Each row was made from one small tree. The marks that hang from a mark follow it in brackets, in alphabetical order. Every link used is in the known rows. Write each row's tree.
Known rows
zusi{nopi{zudiliv}}: [ 1.484 -2.284  1.673 -1.399 -0.461 -1.938 -2.220  3.548 -2.858 -2.253
 -1.910  0.480 -0.276  2.658 -1.976  2.033  0.752  1.551  1.049  1.075
  0.305  3.538 -2.153  1.484  0.733]
mabus{lusi{dafupe zudiliv{kepum topem}}}: [-0.049  2.063 -0.809 -0.524 -1.001 -0.220 -1.537 -0.544  0.532  1.186
 -2.402  1.272  1.421  0.466 -2.004 -1.466  1.423 -0.131  4.225  2.350
 -0.142 -1.178 -3.587  0.017  1.232]
lusi{dafupe zudiliv{kepum topem}}: [-0.088  2.355  0.658 -2.632 -0.790  0.628 -1.611 -0.649  1.208  0.289
 -2.377  0.130  0.278  1.231 -1.475 -0.982  0.479  0.579  1.632  0.804
 -0.814 -0.277 -2.065  0.277  0.287]
zudiliv{kepum lusi nopi topem}: [ 0.068  1.946  2.322  0.382  1.916  3.399  2.228  0.444  0.364  1.206
  1.307 -1.352  0.691 -2.399  2.907 -1.673 -1.010 -0.190 -2.848 -0.429
  1.276  0.026  1.902  0.333 -2.626]
kepum{zudiliv{dupi lusi{dafupe} nopi topem{gukar}}}: [ 0.878 -2.393 -2.711  1.031 -0.821 -0.126  3.079 -2.374 -0.524  1.233
  2.462 -2.146 -2.216 -1.844  2.690 -1.410  1.647 -0.692 -1.073  1.580
  0.265 -2.165  2.811  1.381  1.139]
lusi{zudiliv{kepum nopi}}: [ 0.328  0.885  4.060 -0.470  0.980  0.308 -0.959  1.348 -1.524 -0.524
 -1.586 -0.168  0.348  1.778 -0.202 -1.380  0.304  0.123  0.426  0.997
  0.479  1.850 -2.086 -0.142  0.825]
dafupe{lusi{zudiliv}}: [ 1.186 -0.566  3.425 -4.123 -0.105 -0.472 -3.883  2.431 -1.736 -2.516
 -4.024  1.860 -1.699  4.602 -1.527 -0.919  1.469  1.228  3.946  2.007
 -2.057  2.801 -2.921  3.643  2.483]
kepum{zudiliv{dupi lusi{mabus} topem{gukar}}}: [-0.901 -1.969 -1.903  3.478 -2.155 -1.449  1.533 -1.685  1.032  0.379
 -0.755 -0.688 -1.700 -0.556  1.941 -0.729  0.010 -1.928  0.070  1.233
 -0.713 -1.798  2.658  3.421  1.862]
nopi{zudiliv}: [ 0.457 -2.482  1.696 -1.445  0.399 -2.651 -3.190  3.530 -0.672 -1.301
 -0.472  0.296  0.712  3.026 -1.998  2.053  0.870  0.569  2.065  0.223
 -1.384  3.596 -1.697  1.295  0.485]
nopi{zudiliv{dupi lusi{dafupe mabus} topem}}: [ 1.615  0.068 -3.476  1.288 -0.872  0.671 -0.302 -0.545  4.374  2.313
 -1.857  0.361 -0.610 -2.198 -0.909  0.942  1.784  0.697  1.075 -1.109
 -2.722 -0.595 -0.306  1.080  0.902]
dafupe{lusi{mabus zudiliv{dupi nopi topem{gukar}}}}: [ 0.909  0.795 -1.895  0.847 -1.459 -0.047 -0.235 -2.671 -0.744 -1.207
 -1.398  0.154 -4.061  0.462 -0.089 -2.645  1.383  0.331  1.358 -0.471
 -0.748 -1.521 -0.986  3.373  2.894]
nopi{zudiliv{dupi{kegul} kepum topem{gukar}} zusi}: [-0.452  0.896 -1.793  0.023 -0.650 -3.463  0.810 -2.519  1.722  0.186
  2.592  0.547  1.158 -0.692 -1.484  3.844 -1.311 -0.916 -1.764 -2.432
  0.546 -1.604  1.477 -4.605 -2.427]
nopi{zudiliv{kepum lusi{dafupe} topem{gukar}} zusi}: [ 0.319 -0.962 -1.493 -2.926 -1.289 -0.931  0.977 -2.257  2.169  1.531
  1.022 -0.946 -0.383 -0.960 -1.309  4.136  3.152  1.191  1.391 -3.305
  0.721 -1.117 -0.346 -3.513 -1.849]
zusi{nopi{zudiliv{dupi topem}}}: [ 2.286 -0.100 -1.397 -0.208 -0.149 -1.326  0.144  1.326 -0.805 -1.038
  0.105  0.409 -0.428 -1.013 -1.011  0.897 -0.284  0.410 -1.968  0.167
 -0.627  1.585  0.746  1.251 -1.061]
zusi{nopi{zudiliv{dupi{kegul} kepum topem}}}: [ 0.651  3.086 -0.780  1.051  0.700 -0.440  0.606 -0.374 -0.026 -0.311
  0.265  1.695  1.122 -1.764 -0.202  0.870 -3.291 -0.251 -3.675 -0.099
  0.831 -0.412  1.379 -2.424 -1.946]
dupi{kegul zudiliv{kepum nopi topem}}: [-1.721  3.566 -0.177  2.242  1.603  2.248  0.805 -1.638 -1.479 -0.195
  2.347 -0.300  2.292 -1.816  1.573 -3.416 -5.291 -1.428 -2.881 -0.680
  2.700 -2.204  1.142 -2.447 -0.235]
zudiliv{kepum lusi nopi topem{gukar}}: [-1.407  0.171  1.073  1.021  0.408  1.793  2.271 -1.616 -0.125 -0.068
  2.484 -2.325 -0.289 -1.470  2.885 -0.669 -0.295 -0.598 -2.289 -1.500
  2.104 -1.767  1.892  0.178 -2.141]
gukar{topem{zudiliv{kepum lusi}}}: [-3.455 -2.367  1.956 -0.832  2.195  3.092 -1.194  3.530 -0.712 -0.187
  2.051  2.749  0.516  1.105  0.760  1.496  1.078  0.135  0.043  0.413
 -2.345  1.563  0.510 -1.337 -0.224]
topem{gukar zudiliv{nopi}}: [-2.707 -4.743  0.153  0.584  0.768 -1.418 -0.930  1.181 -3.907 -2.707
  3.209 -0.393 -1.954  2.729 -0.330  0.866  0.940  0.694  0.809 -0.758
  0.464  1.349 -0.326  0.786  1.495]
zusi{nopi{zudiliv{dupi}}}: [ 2.219 -1.897 -0.154 -0.311  0.054 -2.280 -1.156  3.171 -1.514 -1.427
 -1.183  1.075 -0.094  0.984 -1.539  1.860  0.802  0.565 -0.551  1.179
 -1.419  2.944 -0.683  0.837  0.197]
zudiliv{lusi nopi}: [ 1.145 -1.953  3.010  0.416  1.320  1.886  0.013  2.477 -0.813 -0.309
 -0.734 -1.168  0.437  0.730  1.435 -0.487  0.644  0.782 -0.394  1.094
  0.240  1.975 -0.297  2.252 -0.065]
nopi{zudiliv{dupi{kegul}} zusi}: [ 2.167 -1.280  0.197 -0.677  0.341 -3.447 -1.488  1.665  0.971 -0.086
 -0.613  1.687  1.879  1.611 -2.968  3.924 -0.383  0.333  0.182  0.208
 -1.197  1.979 -0.615 -2.580 -0.588]
topem{zudiliv{kepum lusi{dafupe mabus} nopi}}: [-2.078 -0.300 -0.421  1.587  1.437  3.496  0.424  1.290  0.223  1.809
 -0.555  1.131 -1.190 -1.135  0.750 -0.567  1.697  1.830  1.420 -0.284
 -0.366  0.516 -1.186 -1.091  1.809]
dupi{zudiliv{kepum}}: [-2.196  0.467  0.675 -0.099  0.602 -0.323 -1.519  2.199 -1.003 -0.920
 -0.080  0.688  2.466  1.229  0.022 -1.355 -1.991 -1.632  0.595  0.460
 -0.694  0.888 -0.576 -0.693  0.348]
lusi{dafupe mabus zudiliv{topem}}: [ 0.548  0.991 -0.885 -0.466 -2.744  0.352 -2.883 -0.775  1.373 -0.186
 -5.031  0.104 -0.828  2.527 -2.783 -1.404  1.068  1.431  3.965  1.177
 -0.943 -0.413 -3.661  3.457  3.155]
mabus{lusi{zudiliv}}: [ 0.737 -1.795  2.178  0.562 -0.653 -2.172 -3.413  2.015 -1.409 -1.067
 -3.876  1.657  1.525  3.717 -2.728 -0.352  1.569 -0.324  5.368  3.226
 -0.653  1.628 -4.493  2.331  2.911]
dafupe{lusi{mabus zudiliv}}: [ 0.730  0.253  2.423 -1.988 -1.306 -0.195 -4.148  1.950 -0.977 -1.970
 -5.993  2.149 -2.176  4.654 -1.896 -1.385  1.644  1.429  5.321  1.940
 -2.032  2.218 -3.954  4.628  4.121]

Which tree is each row?
[ 0.485  0.979 -2.505  2.814 -1.353  0.859  0.692 -1.756  2.416  2.077
 -2.749  0.901 -0.249 -1.023  1.280 -1.606 -1.681 -0.422  0.271  3.136
 -0.725 -2.544  1.515  1.768  2.631]  kepum{zudiliv{dupi{kegul} lusi{dafupe mabus} topem}}
[-1.369  1.792  0.195  0.561  1.118  2.701  0.886 -0.519  1.134  0.611
  0.448  0.017  1.875 -2.542  1.775 -1.979 -2.652 -1.829 -1.460 -1.509
  0.143 -1.452  1.593 -0.793 -1.102]  dupi{zudiliv{kepum lusi topem}}
[-1.661 -1.647 -0.701  2.299 -2.332  0.229 -0.464 -1.227  1.407 -0.840
 -2.147 -1.335 -0.784  1.182  0.589  0.349  0.078 -0.195  1.465 -0.989
  0.261 -1.675 -0.064  4.033  0.730]  zudiliv{lusi{mabus} topem{gukar}}
[-0.501  2.283  1.463 -0.181  1.317  1.393  0.926  1.317 -1.249  0.121
  2.141 -1.420  0.847 -0.889  1.645 -2.146 -1.639 -0.187 -2.257  0.610
  1.281  0.880  1.173  0.659 -2.417]  zudiliv{kepum nopi topem}
[ 2.047 -1.078  0.554 -3.069 -0.440 -2.396 -1.005  1.519 -0.311 -0.226
  0.598 -0.589  0.511  0.762 -2.830  2.800  0.949  1.193  1.109 -1.143
  0.179  2.736 -0.631 -0.232 -1.846]  nopi{zudiliv{topem} zusi}
[-1.723 -3.113 -0.677 -1.455  0.679  0.941  1.802 -0.519 -1.115  0.749
  2.263 -0.043 -1.546 -0.472 -0.277  2.903  3.492  2.088  1.132 -1.918
  1.144 -0.139 -0.465 -4.009 -0.291]  topem{gukar zudiliv{kepum lusi{dafupe} nopi{zusi}}}
[-0.047  2.064  0.356  0.620  1.362  1.820  1.792  0.637  3.258  1.434
  0.513  0.127  1.328 -2.653  2.263 -0.527 -1.185 -1.626 -3.293  0.092
 -1.810 -0.526  2.988  0.279 -3.290]  zudiliv{dupi kepum lusi topem}
[ 0.716 -0.668  2.183 -3.053  0.433 -2.913 -1.294  3.195 -0.252  0.245
 -0.014  0.628  1.567  1.608 -2.441  3.503  1.454  0.740  1.464 -0.471
 -0.268  3.618 -1.469 -2.719 -1.777]  nopi{zudiliv{kepum} zusi}
[ 1.930  0.688  4.093 -1.974  0.518 -0.483 -0.049  1.220 -1.548  0.144
 -1.595 -0.110  0.744  1.487 -1.589  0.324  1.550  1.066  0.828  0.635
  1.314  2.355 -2.391 -1.942 -0.152]  lusi{zudiliv{kepum nopi{zusi}}}
[ 0.068  1.790 -0.723 -0.304  1.192 -1.584  0.206  1.174  1.928  0.870
  2.258  0.556  1.054 -1.775 -0.233  0.693 -0.807 -1.371 -2.113 -1.179
 -1.961  1.230  1.783 -1.396 -2.700]  nopi{zudiliv{dupi kepum topem}}
[ 0.273 -0.954  0.777  0.096  3.329  1.630  3.038  1.903  0.323  1.715
  2.645  1.426 -0.126 -3.098  0.819  1.561  1.318  0.498 -2.563 -1.188
 -0.743  1.778  2.103 -4.010 -2.231]  topem{zudiliv{dupi kepum lusi nopi{zusi}}}
[ 0.853  0.022 -2.044  0.401  0.562  3.852  1.056 -1.399 -0.010  1.046
  0.821 -1.588  0.305 -2.699  1.202 -2.929 -0.428  0.394 -0.418 -0.759
  0.865 -1.817  0.002  0.315  1.068]  dupi{zudiliv{lusi{dafupe} nopi topem}}
[ 0.393 -0.767  0.402 -0.551 -2.588 -0.692 -4.087  1.087  0.798 -0.450
 -6.405  0.722 -0.413  4.585 -3.270 -0.442  2.210  1.666  5.586  2.338
 -1.766  1.034 -5.116  3.139  4.505]  lusi{dafupe mabus zudiliv}
[-0.545 -0.318 -3.331 -0.253 -0.341 -0.716  1.189 -2.372  3.835  1.774
  1.846 -0.408 -0.459 -2.391  0.317  2.370  1.913 -0.543 -0.698 -2.673
 -1.809 -2.080  1.442 -2.329 -1.391]  nopi{zudiliv{dupi kepum lusi{dafupe} topem{gukar}}}
[ 2.849  0.372 -0.719 -0.587  0.488 -0.265  2.059  1.055 -0.398  0.636
  2.083 -1.389  0.317 -1.676 -0.290 -0.220  0.056  0.383 -2.446  0.873
  0.062  1.153  1.518  0.626 -2.706]  zudiliv{dupi nopi{zusi} topem}
[-0.956  2.597  0.455 -0.216 -1.197  0.966 -0.367 -2.727 -1.587 -1.093
 -1.309  0.196 -3.438  0.972  0.565 -2.829  0.855  0.615  1.977 -0.994
  1.441 -1.494 -1.662  1.894  2.221]  dafupe{lusi{mabus zudiliv{kepum nopi topem{gukar}}}}
[ 0.165 -2.851 -0.862 -0.109 -1.240  0.178  2.023 -2.110 -2.061  0.398
  1.754 -2.692 -2.288 -0.146  2.313 -1.223  1.622  0.267  0.554  1.432
  1.950 -1.663  1.406  1.997  1.728]  kepum{zudiliv{lusi{dafupe} nopi topem{gukar}}}
[ 0.511 -0.060 -0.960 -2.362 -1.319 -1.576 -1.448 -1.858 -0.069 -2.257
 -1.047  0.898 -3.081  1.971 -0.672 -0.854  1.121 -0.449  1.412 -0.270
 -2.291 -1.020  0.003  3.084  1.146]  dafupe{lusi{zudiliv{dupi topem{gukar}}}}
[-0.250  3.772 -0.067  2.176  1.936  1.321  1.594 -0.409  0.630  0.748
  2.344 -0.101  1.744 -2.014  2.102 -1.890 -3.901 -1.270 -4.569  1.033
  0.615 -1.126  2.645 -1.395 -2.495]  zudiliv{dupi{kegul} kepum nopi topem}
[ 3.119  0.273  0.740  1.427  1.082  0.683  3.776 -1.416 -0.683  1.866
  1.251 -0.350  0.163 -3.017  2.024 -0.610 -1.831 -0.467 -3.219  1.999
  1.969 -0.748  3.594 -1.101 -0.861]  kepum{zudiliv{dupi{kegul} lusi nopi{zusi} topem}}
[-0.336  1.628  1.043  0.607  1.156  0.497  0.420  0.149 -2.054  0.061
  0.855  0.473  2.949 -0.187 -0.422 -0.742 -3.183 -0.300 -0.960  0.075
  2.604 -0.172 -0.677 -4.484  0.050]  dupi{kegul zudiliv{kepum nopi{zusi}}}
[-2.565  1.486 -0.646  3.457  0.765  2.661  2.170 -4.603 -0.285 -0.208
  2.555 -0.999  1.245 -2.566  2.882 -1.821 -4.158 -1.627 -2.905 -2.849
  3.405 -4.679  1.928 -2.922  0.079]  dupi{kegul zudiliv{kepum lusi nopi topem{gukar}}}
[ 1.800  0.626 -0.555 -1.169  0.807 -0.560  0.346  0.001  3.799  2.692
 -1.271  1.946  2.008 -1.194 -1.535  4.142  1.136  0.814 -0.098 -0.690
 -1.420 -0.033 -0.327 -5.533 -1.272]  nopi{zudiliv{dupi{kegul} kepum lusi{dafupe}} zusi}
[-0.645 -1.157 -2.355  1.538 -0.634 -3.363 -1.012 -2.136  1.152 -1.348
  2.002  0.095  0.256  0.799 -1.022  2.394 -1.984 -1.206 -1.277 -1.627
 -0.631 -1.540  1.219 -0.731 -0.252]  nopi{zudiliv{dupi{kegul} topem{gukar}}}
[-0.562  2.153  0.339  1.626  1.943  3.893  2.397 -1.125 -0.173  1.155
  2.091 -1.055  1.286 -3.945  2.759 -3.304 -2.370 -1.408 -2.849 -1.767
  1.677 -1.467  1.674 -1.340 -1.085]  dupi{zudiliv{kepum lusi nopi topem}}
[-0.610 -2.530  0.408  0.531 -1.139 -2.189  1.128 -0.656 -4.361 -1.427
  3.006 -2.638 -1.775  1.314  1.801 -1.895 -0.368 -0.761 -0.330  1.796
  2.599 -0.092  1.747  2.805  1.077]  kepum{zudiliv{nopi topem{gukar}}}
[-1.899  0.966 -4.033  2.115 -2.155  0.910  1.219 -2.299  4.223  1.900
 -1.078 -0.446 -0.351 -1.529  1.097  0.172  1.003 -0.689  0.116 -0.640
 -1.692 -3.553  0.850  0.593 -0.222]  zudiliv{dupi kepum lusi{dafupe mabus} topem{gukar}}
[-2.938  0.083  0.095 -0.738 -1.046 -1.399 -0.426 -0.170 -0.302 -1.528
  1.515 -1.182  0.380  1.675  0.649  0.297 -1.194 -1.210 -0.408 -0.335
  0.426 -0.756  1.033  1.062 -1.938]  zudiliv{kepum topem{gukar}}
[-1.022 -0.240 -0.474 -0.816 -1.270 -2.016  0.151 -0.632 -2.221 -2.071
  1.281 -0.365 -0.938  0.424 -0.582  1.783 -0.222  0.256 -0.864 -1.710
  2.185 -0.072 -0.085 -0.516 -1.200]  zusi{nopi{zudiliv{kepum topem{gukar}}}}
